Each row was made from one walk, in order. Every step used is in the known rows, and no mark comes twice. Write each row's walk.
Known rows
n/w/e/s: [-44.7  69.9  31.0  -3.1 -16.9  41.7  17.3  38.9 -44.5   2.2  14.9  -5.9
  15.0  -6.4  -0.8 -27.1  -9.6  11.2  21.8  -9.1 -58.4  -0.9 -22.0  14.0
  14.1 -31.0 -10.0 -11.6 -11.6  20.6]
e/s/q/m: [  5.3  30.5   9.0  -9.7  -3.3  22.8 -32.5  29.7  -2.0  -4.6   1.0 -23.7
  20.1 -37.5 -17.6 -10.4  16.4   6.1  39.1 -28.3  17.6  18.1   6.5   0.0
  12.1  -9.2  37.6   3.1   0.4   7.1]
c/n/m/q/s/e: [ 32.5  -6.6 -20.0  23.0  -5.6 -28.9 -56.1  23.4   4.5   9.2  -2.9  -7.4
  23.1   2.9   1.4  -8.8  23.7   3.1  29.0 -23.5  56.5   0.1   2.0 -27.5
   7.7  -4.9  10.6   9.2 -15.7   4.9]
m/n/w/e/s: [-46.4  64.9  24.4 -20.6 -13.8  48.5  15.0  29.6 -34.7   3.0   9.8  -2.9
  -3.5   8.7   3.7   5.0 -20.5  16.0   7.7  -4.1 -51.3  10.6  -7.0  20.5
  12.5 -20.3 -15.5 -11.5  11.0  27.8]
s/q/m/n/w/e: [-32.5  43.0  32.6 -17.7  -8.8  56.5  23.9  46.5  -6.5  18.1  29.9 -15.6
   3.0  17.8 -15.8  10.5   1.3  34.7  16.6  14.3 -31.2   5.1  -6.1   8.8
  11.5  -3.1  13.4  -8.8   9.7  19.2]
m/q/s: [ 19.8  -3.5  34.0  19.4  -2.9   8.1 -42.5  36.7 -15.3   2.1   7.2 -28.4
  18.9 -14.6 -12.8   3.6  25.5   6.8  45.7 -12.9  45.8 -12.1  11.8   6.6
   5.2  -6.0  15.3  18.3 -20.5  19.4]
s/q/m/n/w: [-14.2  25.9   5.9 -10.8  10.1  17.0  -9.8  33.8  21.2  20.0  11.2 -16.0
  -3.8  17.5  -6.5  38.6  12.7  17.6  15.8  16.9  -1.2   9.5  -5.3   7.5
  14.6  -0.2   7.8  -9.1   2.1   6.5]
s/e/m/n: [  2.0  12.0 -39.0 -32.1  -4.6   0.7 -11.1 -22.7  -3.9  -7.6 -28.5   8.6
 -39.1  23.7  16.1  43.3 -32.4   0.4  -3.9 -18.4  22.4  46.5  22.1  -7.5
  -1.1  25.5 -13.7  -4.4  39.9  14.5]
n/w: [-23.7  27.2   6.3  15.6   3.2  -1.7   7.6  24.3  -0.8  15.0  10.1  -2.1
   4.6  15.2   4.8   0.5   9.0   1.3   7.8  17.2 -29.4 -12.0 -28.2   4.0
  10.9 -16.6 -19.2 -12.3 -24.1  -2.4]
w/e/m/q/s/n: [  4.9  21.6  38.9 -14.4 -16.8  47.6 -25.2  27.2 -29.6  -6.0  -0.4 -17.2
  -6.9   7.1   1.8  15.3  -7.9  15.9  45.0 -24.3  26.0  14.2  22.3  21.1
  -7.8   2.7   7.9   9.9  11.7  55.9]
s/e: [  3.5  -6.0 -41.7  -7.2   1.2  -7.9  12.5 -15.8   8.0   1.3 -17.6  -0.9
  -6.1  13.6   8.5   9.8  -6.4   6.6  -3.2  -0.1  20.9  30.1  12.6 -18.3
   3.1  15.6  -0.9  -2.3  18.0  -2.6]
e/m: [ -2.8  25.8   2.2  -3.0 -10.5  -2.6 -18.8   1.5 -25.5 -10.2  -7.2   8.4
 -10.8  -8.4   5.5 -10.0 -10.8 -12.2  15.2 -27.7  -4.3   9.7 -11.7  -2.6
  -2.1  -3.3 -10.7  -2.6  -7.1   8.7]
n/m: [ 18.0  14.8  -6.8  18.5 -16.5  -0.1 -48.4   1.2 -19.1  -7.0   2.6   9.6
   8.2  -5.0   0.2  -8.1  -4.5  -5.7 -21.4 -11.7   0.2 -11.6 -12.7 -30.8
 -10.0  -5.6   7.7   6.2   4.4   6.7]
c/n/s/e/m: [  8.3  18.7 -49.9   0.6  -6.3 -42.8 -21.9 -11.0  -0.9  -1.2 -11.1  31.2
  -2.3   8.8  16.8 -30.7 -13.2 -16.3  10.6 -40.6  -2.4  24.5 -22.6 -27.2
   9.2  -4.5  -9.6 -12.8   5.3  -9.0]
c/n/s/q/m: [ 18.6   4.4  -3.5   3.1   4.4 -19.1 -30.9  25.7  30.4  12.9  22.9   5.6
  30.5 -16.3 -14.8 -34.0  26.7   2.8  24.5 -22.4   8.5  -2.3 -18.6 -14.5
  14.4 -10.5  41.0  -4.7  -7.9 -15.1]
q/m: [  3.1  -3.9  -0.7  -7.0  -0.1   2.8  -0.4   6.1   4.9   6.9   6.5 -10.1
  -3.0  -4.1 -11.8  -4.5   6.2  10.6   9.8  -1.6  14.3   9.0  10.7  -4.0
   5.6   2.8  16.6  -5.2  -4.4  -3.4]
c/n/w/e/s/q: [-34.6  65.3  35.1  -1.4  -7.8  23.3   2.4  60.2  -7.9   9.8  25.0  -1.5
  43.2 -19.6  -5.5 -39.7  19.7   5.2  46.0 -21.8 -48.6 -10.4 -41.0  19.7
  17.8 -38.5   5.2  -8.2 -26.3   5.5]
q/m/n: [  1.8 -11.8  -8.3 -29.0   4.0  11.9  -3.5  -7.4  18.0   7.3  -2.0  -5.5
 -28.1  16.5  -4.4  39.6  -9.9  16.2  -8.6   5.2  22.8  23.6  30.6   4.2
   4.3  17.8   9.2  -3.4  27.4   8.1]
e/s/n: [ -2.2  16.7 -12.5 -27.8   2.0  19.9 -17.0 -13.8   3.2  -9.6 -25.0   0.3
 -15.3   4.8  18.8  27.8 -21.4  -0.9   6.5 -15.8   6.4  32.0  20.5  22.8
  -4.2  -0.3  -3.0  -2.2  29.7  29.8]
c/n/m/q/s/e/w: [  4.9   3.8 -11.3  17.9 -12.4  -0.7 -22.9  33.7 -21.0  21.5  16.9 -20.7
  26.5 -24.4   6.8  10.4  10.2  -1.9   2.1 -21.3  21.0  -4.5   5.9 -30.2
  16.2 -13.8  -7.1  23.1  -3.8   4.1]
s/e/m/q: [  6.7  23.5 -15.9  10.0  -5.6  -4.2 -45.0   4.6 -30.8 -11.6 -18.0 -11.3
  -2.3  -7.4  10.7   0.9  -8.5   1.7  31.8 -37.2  43.6  19.7   6.3 -14.4
  10.0   0.2  -1.3  14.9  -1.8  18.9]
w/e: [-21.3  20.5  26.6 -10.5 -17.1  38.7  32.7  13.7 -26.4  -1.1  18.2  -0.1
   4.0   3.8  -8.5 -22.4  -9.9  17.9   1.0  -0.4 -32.1  -3.1  -1.3   1.0
  -2.1  -4.3   5.7  -1.7   7.2  14.8]
e/s/q/m/n/w: [-19.5  46.6   7.1 -15.1   5.3  24.7 -24.6  38.3   6.2  12.5   4.6 -19.0
  -0.4   2.1  -4.6  32.1   8.0  12.7  28.1  -0.2  -5.4  17.2  -3.6  13.4
  19.1 -11.1   6.7  -8.5   3.7  12.6]

Which walk is each row?
[  9.4  24.0 -15.9 -10.2  -8.2   2.3 -47.0 -13.8 -19.4  -9.8  -5.3  24.2
 -23.3   8.4  10.1  15.3 -30.3  -9.1 -13.3 -25.1  -4.8  18.2  -3.4 -15.5
   1.0   6.3   1.8  -1.1  38.2  16.5] | e/m/n/s
[ 14.3  -2.6 -19.0 -14.2  -1.0   7.4 -32.4  -9.6   6.9   4.3   5.7   9.4
 -16.6  11.5  -2.6  19.1 -16.0  10.2 -20.2  -4.8  10.3  19.3  14.6 -17.4
   7.1  11.1  21.1  -2.7  39.4   7.5] | q/m/n/s
[ 22.6   5.9 -18.7  -2.3 -10.5  11.9 -48.2 -14.7   0.4  -7.2 -12.0  13.2
  -9.3  14.9  13.9  25.0 -19.4  -0.4 -27.3  -5.7  10.3   7.1   7.0 -16.3
 -17.6   5.5   6.1   3.7  30.9  25.8] | s/n/m
[-29.9  55.8  30.6  -8.1  -6.8  20.1   3.7  61.6   0.6  17.8  29.0 -10.7
  34.6 -18.1 -15.9 -42.4  26.6  15.8  52.9 -20.5 -34.1  -1.5 -27.4  13.8
  23.4 -34.6  18.2 -14.2 -30.4   0.1] | c/n/w/e/s/q/m
[-40.1  66.8  31.7   0.9 -23.4  29.4  19.4  35.2 -48.3   1.7  17.4   6.4
  -0.6   6.7   0.4 -28.6 -13.4   6.3  24.7 -13.0 -57.3  -3.5 -34.1   3.0
   5.5 -20.7 -20.3 -15.2 -19.0  18.6] | n/w/e/m
[-14.1  53.7  61.4  19.8 -22.2  33.7 -25.9  66.7 -55.3   5.3  23.0 -24.0
  19.3  -6.8 -11.6 -18.8  15.0  12.5  64.7 -21.0  -2.3 -16.5 -16.3   7.1
  10.4 -23.8  -1.8   5.1 -38.2  35.9] | n/w/e/m/q/s
[ 10.6   0.2 -17.8  -7.8   0.9   4.1 -32.0 -15.4   0.6  -1.7   1.5  18.5
 -14.1  15.4   6.5  21.8 -20.4  -1.0 -26.9  -4.1  -0.3  11.8   4.2 -13.1
   2.9   9.5   7.9   1.4  41.9  10.5] | m/n/s
[ 12.0   6.6   9.1  -6.2   0.3  16.3 -16.9  24.4  11.7   3.6  10.7 -20.2
  16.0 -20.6 -19.5  -4.5  22.4  11.3  29.9  -9.2  23.9   9.3   6.6  -5.6
   6.5   4.7  38.3   3.1  -0.6  -1.3] | s/q/m
[-11.8  35.2 -14.4 -12.3  -4.0   3.9  -8.8  21.2  -5.5  13.8 -12.7  -5.4
 -23.2  33.7  11.3  40.8  -6.5   3.1  28.2   2.3   5.4  28.8  -2.4   0.2
   7.8   6.6 -27.1 -15.5   3.1  15.7] | q/s/e/m/n/w
[-22.6   5.9 -30.1 -10.3  -4.3  21.2  39.5  -1.8 -17.8  15.1   2.0 -20.2
  -2.3 -14.8  11.4  29.6 -17.8   0.5 -26.7   1.9  -8.4  24.4  18.9 -19.8
  12.0   5.7 -16.4  13.7  28.9  -1.2] | s/e/w
[ 35.2   8.6  29.5  33.7 -17.3   9.3 -80.0  38.2 -30.9  -3.6   9.9 -22.4
  25.5 -19.6 -12.0  -2.3  21.4   2.6  28.1 -20.7  46.6 -24.0   4.3 -19.3
  -2.0 -10.4  22.8  21.8 -15.8  25.0] | n/m/q/s
[ 33.0  -0.1  25.6  33.0  -8.5 -18.0 -74.0  43.2  -6.6   6.1  16.9  -5.4
  32.3 -10.6  -7.3 -20.0  34.1  -1.4  33.4 -27.4  39.0 -32.0 -11.2 -10.6
   3.7 -21.2  14.8  15.2 -34.1   9.6] | c/n/m/q/s
[ 35.4   3.7 -16.5  24.3 -13.3  -0.3 -61.9  20.0 -19.4  -2.2  -8.5 -21.4
  15.8  -1.2  -2.1   6.9  12.2   7.6  24.3 -17.6  63.6  10.0  16.0 -34.9
   1.1   4.6  19.4  17.0   3.2  18.8] | n/m/q/s/e
[-31.1  67.0  31.4 -18.9 -11.0  58.0  -6.2  47.1 -23.1  -0.2  12.9 -15.0
  16.3  -9.0  -5.8   8.5  -1.9  17.1  27.8 -11.8 -34.8  10.3 -10.1  17.2
  12.4 -16.3   9.9  -0.2  14.9  26.6] | m/n/w/e/s/q
[-37.8  35.3  21.9 -15.3  -8.9  48.0  39.3  21.2 -10.6  13.5  15.1   2.2
  -5.5  37.5   7.9   8.4 -15.7  23.9   1.8  19.4 -49.3   2.9 -10.9  18.3
  -0.3  -8.6 -13.5 -14.1   8.4  30.3] | s/n/w/e
[ 14.0  -4.3 -59.0 -14.5   2.0  -3.5 -18.0 -29.8  10.8   0.5 -17.6  12.8
 -19.0  25.7  13.8  28.4 -26.8   4.6 -25.6  -3.1  19.7  39.7  17.7 -29.4
   4.3  24.2   6.7  -1.9  56.5   5.6] | m/n/s/e
[-21.6  39.7 -29.6 -13.1  -0.2  -2.3  -3.4   5.0  -4.8   8.7 -14.4   5.0
 -29.2  36.3  19.3  39.1 -19.0   3.3   7.1   2.5  -9.4  29.1  -8.7  -2.9
  10.2   6.2 -32.8 -16.0  11.1  11.0] | s/e/m/n/w
[ 11.1  29.7 -45.3   0.3 -13.7 -12.4 -29.5 -16.0 -24.8 -10.4 -19.0  16.5
  -9.7   0.5  13.2 -14.9 -23.1 -10.3   6.1 -34.6   4.1  32.4  -9.0 -33.9
   2.2   7.8   1.0  -5.6  23.1   6.2] | n/s/e/m
[ -2.5  16.3  22.9  11.8   7.0  17.1 -25.9  38.4   7.5  17.8   3.2 -22.3
   2.8  26.6   9.1  35.0  15.5  12.7  39.1  15.5  17.5  -3.6  -1.7  23.3
   6.9  -9.2  -8.7  -1.1 -14.8  32.4] | m/q/s/n/w
[-49.8  60.4  27.9  -2.3 -10.8  13.3  24.5  43.4 -20.7  13.1  21.9   9.5
  22.4   0.3   2.7 -42.6   2.5   4.9  25.6 -14.2 -65.7 -10.7 -35.7  20.8
  19.7 -43.0 -20.6 -19.1 -30.1   5.8] | c/n/w/e/s
[ 19.1  11.9  -7.1  -6.2   1.0  17.2 -47.2   8.7   9.3  -6.3   5.0   4.5
   9.8  -4.7  -3.3  20.1  -1.7   2.3  -3.9 -10.7   9.9  10.8  -1.7 -12.5
   2.5  10.6  33.3  10.8  40.7  10.6] | m/n/s/q
[ 23.2  16.6  10.8  33.9 -11.7   4.4 -80.7  17.1 -32.0  -9.3   5.2  -7.0
  18.0 -17.9  -1.7  -4.7   3.3   4.6  -2.1 -22.7  30.4 -23.5  -5.7 -27.0
   1.0 -13.8  16.3  24.0  -6.5  19.0] | n/m/q
[  3.4  42.9  19.6   2.8 -22.3  47.5 -70.3  17.1 -48.3 -18.1  -0.6  -6.7
  10.2 -10.9   7.6   2.1 -21.8  15.4   2.1 -34.4  12.2   0.5   9.7  -6.0
  -3.0 -16.8  17.3  20.4  24.1  54.2] | w/e/s/n/m/q
[-22.3  17.6  -1.2 -11.0   8.1   8.4   2.1  19.2  13.8  22.2   8.8  -8.0
 -19.5  30.9  -0.3  37.4  -0.7  17.5   1.6  22.7  -8.4   8.4   1.1   7.8
  15.2   0.2 -10.9 -16.2   0.4   4.2] | q/m/n/w
[  4.3  37.3  11.1  -4.7  -2.9  20.9 -35.8  26.0  -9.1 -12.2  -4.3 -15.6
  25.5 -38.6  -5.7  -7.4  11.6  -6.4  34.3 -29.1   5.6  10.1  -3.6   5.5
   6.6 -12.4  23.4   9.8   4.9  10.8] | e/s/q
[ 19.3  32.7  -4.4  -9.4  -6.9  14.5 -60.4   9.2  -7.9 -12.7  -1.1   8.9
   1.9 -12.0   0.5  14.6 -10.4  -6.6   7.0 -31.6   6.1  15.5  -8.0 -15.2
   0.4   8.2  25.7   8.3  36.9  17.0] | e/m/n/s/q
[ 20.8  12.1  -1.7   3.6  -4.4  12.7 -39.1  21.8   5.8   2.3  15.5  -8.7
  23.8 -23.6 -19.1 -18.6  16.5   6.2  18.5 -16.3  14.9   6.7  -3.7 -22.3
   7.8   0.8  50.2   3.9  11.9  -0.2] | n/s/q/m
[-43.9  57.2  28.4  -0.2 -17.3  -0.1  22.9  39.3 -25.9  13.3  23.5  21.7
   6.3  12.8   5.8 -44.4  -2.3   1.7  29.2 -18.2 -65.4 -14.3 -47.9  11.0
  11.0 -30.8 -29.3 -22.0 -38.4   4.9] | c/n/w/e/m
[-25.9  42.8  -4.2 -10.4   5.4  15.1  -8.2  12.8   2.8   8.6 -12.2  -2.1
  -6.3  18.1  20.6  25.2 -10.8   0.1  15.1   4.4 -25.2  17.0  -8.8  25.0
   7.8 -16.6 -21.5 -14.4   3.3  24.8] | e/s/n/w
[-31.2  63.6  45.6  19.0 -19.0  33.4 -21.8  47.3 -59.6  -1.6  19.2  -9.4
  11.1  -4.2  -1.1 -23.7  -4.9  13.4  39.3 -24.2 -21.0 -16.1 -25.4   3.0
  14.8 -26.2  -9.9   6.5 -28.6  31.2] | n/w/e/m/q
[-43.7  61.0  24.6 -23.7 -14.5  51.6  14.5  33.0 -31.1   8.3  14.7 -11.3
  -5.9   5.9  -5.2   2.7 -14.9  24.3  18.0  -6.0 -42.0  16.8   2.0  16.3
  17.5 -19.4  -3.9 -14.9   7.7  25.4] | q/m/n/w/e/s
[ -6.7  37.7   3.1 -19.4 -21.4  31.0 -22.5  -2.2 -37.7  -8.9   8.4  24.1
 -17.9  10.5   4.3  -0.3 -38.5   5.0 -15.2 -25.9 -28.4  14.6  -3.6 -13.7
  -0.8   4.4   3.6  -2.6  43.6  27.0] | w/e/m/n/s
[-12.2  13.1 -40.1  -0.7  -8.7  16.5  19.4  -2.7 -26.1  12.9   6.6  -8.0
   5.7 -16.3  11.3  14.1 -24.2  -3.2 -35.0  -7.3 -17.0  21.7   6.1 -36.6
  15.1   1.5  -5.6  12.8  39.7   0.2] | n/s/e/w
[-23.9  20.8  -0.5  -4.0   7.4   6.2   3.4  14.5   9.9  17.4   4.9   0.5
 -16.0  32.7   9.7  40.5  -6.6   7.4  -5.9  24.7 -18.7   2.0 -10.4  11.3
  11.6  -1.9 -24.8 -11.7   2.9   6.1] | m/n/w
[ 34.9   1.2  -3.0   0.6 -15.0  16.6 -54.7   4.8  -2.0  -3.4  -7.0   1.7
  -3.6  11.6   6.8  25.8  -3.2  -0.2  -4.6  -6.5  26.3   6.4  12.7 -12.9
 -19.1   7.3  13.8   3.9  21.7  32.6] | q/s/n/m
[-31.5  74.2  36.6  -3.7 -14.3  52.7  -2.9  57.4 -31.5  -1.3  17.7 -17.3
  34.3 -24.9  -9.6 -23.4   8.3  11.8  40.7 -15.8 -42.0  -0.3 -24.7  10.8
  12.3 -28.3  16.0  -0.9  -8.1  19.9] | n/w/e/s/q
[  1.5  33.3  55.5   9.6 -24.6  36.4 -31.0  48.9 -55.3  -6.9  15.7 -22.8
  14.4 -18.9 -14.8 -19.8   8.4  10.4  57.7 -34.5  18.8  -8.0   2.6   5.4
   3.6 -11.9  10.0  13.6 -19.6  36.5] | w/e/m/q/s
[ 22.7 -12.1  18.9  -5.5   4.7  21.4 -38.8  14.3   7.4   2.4  -8.3 -21.2
  -1.6  10.8   5.7  38.2   7.2  11.1  34.0  -5.4  52.1   9.5  30.3  20.0
  -4.0   7.7  12.2  13.1  11.1  39.4] | m/q/s/n
[ 16.9  -8.2 -59.0 -20.1   1.9  -1.2 -16.8 -24.5  15.5   5.1 -13.3   5.2
 -21.3  24.7   5.5  25.5 -21.2  13.0 -18.5  -4.2  30.8  46.4  25.4 -32.8
   9.0  26.0  19.0  -5.3  54.7   2.9] | q/m/n/s/e
[ 11.6  -8.0 -55.5   3.8   4.7 -44.2  -5.6 -13.7  27.2  10.8  -3.6  27.2
   9.5  18.8  14.6 -25.5  -1.9  -4.5  -3.2 -13.8   4.2  16.1 -15.2 -26.9
  12.5  -0.7   0.8 -11.2  10.1 -18.8] | c/n/s/e
[-11.0  43.7  27.9 -18.7 -16.4  51.1  -9.7  40.3 -21.3  -4.3  14.8 -25.0
  23.3 -36.2 -24.3 -25.7   8.1  18.2  41.0 -28.6  -4.8  16.1   6.6   3.1
  10.3 -12.6  42.1   3.6   5.1  16.5] | w/e/s/q/m
